What can hang from each mark
gavupi: sopava tolik
sopava: guba ninas
vukas: gavupi guba tolik
guba: sopava
tolik: gavupi natu vukas
zute: tolik
natu: ninas

Every row comes from one small tree of marks. Brackets hold a mark, then the marks that hang from it, in alphabetical order. Every link used is in the known rows. Which tree was each row made from?
Known rows
[zute [tolik [gavupi [sopava guba ninas]] natu vukas]]: [ 23.2 -24.0  23.4 -33.6  -4.0  28.3   0.6   1.9  -5.4 -79.2 -17.7  -3.1
   7.0  21.4  -0.5 -20.7  -8.5  -2.7  -4.2 -30.0]
[zute [tolik [vukas guba]]]: [ 25.1 -18.9  11.4 -25.6  -6.5  16.0  -1.0  16.5 -14.1 -40.1  -6.2   8.0
  -0.3  -0.7   0.4 -17.9 -10.8   0.1  -2.7 -30.4]
[gavupi [tolik natu vukas]]: [ 39.9 -27.8  16.9 -32.2 -11.7  12.8   1.7  25.6   9.5 -20.6 -18.7  10.7
  -7.5   6.0   3.4 -21.0   1.8  -6.8  -4.7 -27.1]
[zute [tolik natu [vukas [gavupi [sopava ninas]] guba]]]: [ 27.8 -28.9  11.9 -28.9  -6.3  23.8  -0.1  12.1  -6.3 -57.2 -10.4  -1.4
   6.3  23.8  -1.1 -19.5 -14.4  -2.5  -6.6 -33.1]
[gavupi [sopava guba ninas] [tolik natu vukas]]: [ 30.6 -37.8   8.8 -36.3 -10.2  26.6  -3.2   5.1   8.1 -20.9 -17.8   0.1
  -1.6  22.5  -6.7 -20.7   7.2  -3.9   4.1 -25.5]
[tolik vukas]: [ 27.2 -22.9  11.1 -23.6  -8.3  16.7  -1.4   8.9   1.8 -29.8  -8.4  13.5
  -6.3  -5.3   1.0 -22.9  -0.3   3.3  -2.0 -23.7]
[sopava guba ninas]: [ 24.7 -24.7  14.6 -25.3  -1.8  22.8  -5.2  -8.3  -1.7 -18.2  -3.4  11.2
  -9.6   1.5  -2.5 -19.1  16.3  -2.4  12.9 -18.1]
[tolik gavupi natu [vukas [guba sopava]]]: [ 36.9 -35.8  24.4 -29.7 -10.6  14.6  -2.1   8.7   6.8 -50.4  -9.1   1.6
  -3.0  19.9 -15.7 -22.0  -9.2  21.0 -15.0 -28.7]
[vukas gavupi guba]: [ 25.1 -36.0  12.0 -20.3 -11.1  11.9  -4.2  16.3  -1.2  -6.2  -2.1   9.2
  -9.9   0.5  -6.6 -24.6  -5.9   1.8  -0.4 -23.8]
[tolik natu vukas]: [ 35.7 -24.0  20.7 -28.6  -6.6  16.2   3.0  12.2  -0.2 -41.7 -12.6  15.8
  -5.0  14.6  -1.0 -18.9  -4.5  -4.1  -7.5 -28.2]
[sopava guba]: [ 20.6 -22.5  24.8 -26.1  -6.2  13.9  -1.9  -0.7  -8.3 -14.2  -6.2  19.5
 -12.9  -4.1  -5.2 -21.4  10.3  -9.3  10.4 -19.4]
[vukas [tolik [gavupi sopava]]]: [ 25.6 -38.7  20.4 -25.4 -11.6  19.5  -0.9   7.5  13.5 -39.5 -14.4   1.0
  -3.3   2.0   6.2 -24.9   2.4  -8.7  -0.4 -24.6]
[zute [tolik gavupi natu]]: [ 27.3 -18.0  33.2 -30.9  -2.1  15.8   4.7  12.5 -11.1 -60.3 -16.7   6.6
   1.8   9.3   9.6 -19.4  -8.9 -12.7  -5.0 -29.0]
[guba sopava]: [ 26.0 -27.7  20.9 -25.0  -8.2   6.2  -3.7 -10.3   1.5  -2.2  -0.1  11.6
  -4.6  -5.4   3.3 -24.7  11.1   8.4   4.5 -19.4]
[gavupi [sopava guba] [tolik vukas]]: [ 20.7 -35.5   9.7 -33.1 -15.3  19.5  -4.3   8.7   4.5  -8.3 -16.9   4.7
  -5.3   1.8  -6.7 -25.7   5.7  -3.2   7.0 -23.3]
[tolik gavupi [natu ninas] [vukas guba]]: [ 37.8 -35.5  22.4 -30.3  -3.8  12.5  -9.2  23.3   2.4 -48.6 -18.3  10.1
  -5.6  22.7 -27.3 -15.6 -19.5  19.4 -16.9 -28.0]
[guba [sopava ninas]]: [ 29.3 -29.5  12.8 -24.2  -4.8  13.4  -6.4 -16.3   6.6  -5.5   2.3   5.1
  -2.0  -1.1   5.0 -22.9  15.7  14.4   6.6 -18.3]
[vukas gavupi [tolik natu]]: [ 36.9 -36.2  28.6 -25.3 -13.1  15.1   3.5  17.6  22.7 -50.7 -14.7   8.0
  -7.4  14.6   9.4 -25.7   3.9 -21.5  -4.5 -27.6]

Write each row's tree
[ 39.5 -29.9  21.9 -33.6  -5.3   4.4  -4.7  27.0   3.9   1.7 -21.5  16.9
  -9.2   7.1  -3.5 -16.5   0.4  -7.9  -1.4 -23.4]
[gavupi [tolik [natu ninas]]]
[ 29.6 -44.4  22.3 -28.4 -12.1  25.6  -0.7   1.4  21.4 -51.4 -13.8  -0.4
  -2.7  27.6   1.6 -25.7   8.2 -18.9   2.5 -26.1]
[vukas [gavupi [sopava guba ninas]] [tolik natu]]
[ 23.4 -24.7  25.3 -33.0  -4.5  16.6  -4.5  11.2  -4.3 -65.9 -20.1   8.8
   3.5  22.0  -9.0 -20.3 -12.9  -6.5  -4.6 -29.5]
[zute [tolik [natu ninas] [vukas [gavupi [sopava guba]]]]]
[ 15.0 -23.3  22.0 -28.5  -4.4  19.5   0.3   4.3 -12.8 -45.1 -14.2   0.6
   5.3  -0.9   8.9 -23.3  -8.9  -6.4   1.0 -26.1]
[zute [tolik [gavupi sopava]]]
[ 35.8 -30.3  22.4 -28.9  -5.2  12.1  -6.5  18.5  11.8 -50.2 -19.8  15.6
  -4.8  19.6 -13.0 -21.3 -10.6   4.3 -11.4 -25.6]
[tolik [natu ninas] [vukas gavupi]]
[ 40.1 -32.9  26.9 -28.2  -4.9   8.4  -3.1  18.2  10.1 -32.1 -16.3  17.8
  -8.1  16.0  -2.5 -14.5   0.8 -14.5  -4.2 -26.5]
[vukas [tolik [natu ninas]]]
[ 28.6 -20.1  33.3 -32.1   1.6  11.4  -2.7  15.8 -10.1 -57.1 -20.9  10.4
   1.7  12.2  -0.7 -16.3 -13.3  -5.7  -6.4 -27.2]
[zute [tolik gavupi [natu ninas]]]
[ 30.0 -19.9  24.4 -30.5  -3.2  13.2  -3.1  19.4  -0.9 -66.7 -19.6  10.8
   2.2  15.3  -1.9 -19.5 -13.9  -4.7  -8.5 -29.7]
[zute [tolik [natu ninas] [vukas gavupi]]]
[ 20.6 -25.3  33.7 -35.0   0.2  15.5  -4.1   6.9 -14.4 -55.2 -21.9   7.8
   3.7  20.0  -8.6 -17.3 -12.8  -7.5  -2.4 -27.0]
[zute [tolik [gavupi [sopava guba]] [natu ninas]]]
[ 37.9 -39.0  19.4 -28.8  -8.5   7.0 -10.9  14.2  10.9 -35.2 -10.6  10.2
  -4.3  25.6 -25.3 -20.1 -12.0  21.0 -13.2 -27.0]
[tolik [natu ninas] [vukas gavupi [guba sopava]]]
[ 24.3 -36.3   3.7 -30.8 -14.4  18.3  -3.0  14.2   5.3  -2.0 -16.9   2.9
  -1.5  -1.2   1.7 -25.3   0.1  -1.3   1.9 -24.7]
[gavupi sopava [tolik vukas]]
[ 27.4 -34.5  22.4 -31.4  -8.5  23.9   1.3   6.0   3.1 -58.3 -19.5   1.8
   2.1  21.1  -6.4 -24.1 -12.0   4.4 -11.3 -28.2]
[tolik [gavupi sopava] natu vukas]
[ 13.7 -33.5  23.8 -28.1  -7.7  21.0  -2.9  -4.4  -4.6 -28.5 -13.3   4.9
  -4.1   1.6  -5.8 -26.4   0.3  -0.3   4.8 -19.9]
[tolik [gavupi [sopava guba]]]
[ 31.7 -32.7   3.0 -23.3  -9.1  15.9  -7.6   0.5   4.0 -16.8   2.3   4.0
  -4.2   3.5  -9.9 -20.5   1.4  23.7  -2.5 -24.8]
[tolik [vukas [guba [sopava ninas]]]]
[ 33.4 -43.7   6.6 -35.4 -10.1  11.8  -8.5  24.9   0.4   2.4 -20.4   7.6
  -2.1  21.6 -19.3 -16.4 -12.6   5.4  -6.1 -28.6]
[gavupi sopava [tolik [natu ninas] [vukas guba]]]
[ 33.2 -25.4  21.1 -30.6  -5.0  20.1  -1.2   7.4  -1.6 -68.7  -9.3  -4.3
   5.3  18.7  -2.9 -18.8  -9.9  12.0 -10.3 -31.6]
[zute [tolik gavupi natu [vukas [guba [sopava ninas]]]]]
[ 23.5 -23.5  24.8 -32.6  -5.7  22.9   3.3   9.1  -8.0 -73.2 -19.1  -0.1
   7.6  17.1   3.6 -21.6 -15.0  -4.8  -8.6 -31.6]
[zute [tolik [gavupi sopava] natu vukas]]
[ 27.0 -43.1  28.5 -29.0 -14.8  19.9   1.4   6.1  17.1 -48.3 -15.8   4.9
  -4.8  24.0   0.1 -26.9   4.3 -23.1   1.2 -27.0]
[vukas [gavupi [sopava guba]] [tolik natu]]
[ 24.5 -34.0  27.2 -33.3  -9.2  25.2   0.5   1.6   2.1 -63.7 -19.2   3.4
  -0.9  23.6 -13.0 -24.2  -7.4   2.6  -7.4 -26.8]
[tolik [gavupi [sopava guba]] natu vukas]
[ 13.0 -35.4  18.9 -25.3 -11.3  19.1  -3.1  -2.8   1.1 -19.8 -10.0   7.8
  -5.1   3.9  -2.6 -30.2   2.6  -8.4   7.8 -20.1]
[vukas [gavupi [sopava guba]]]
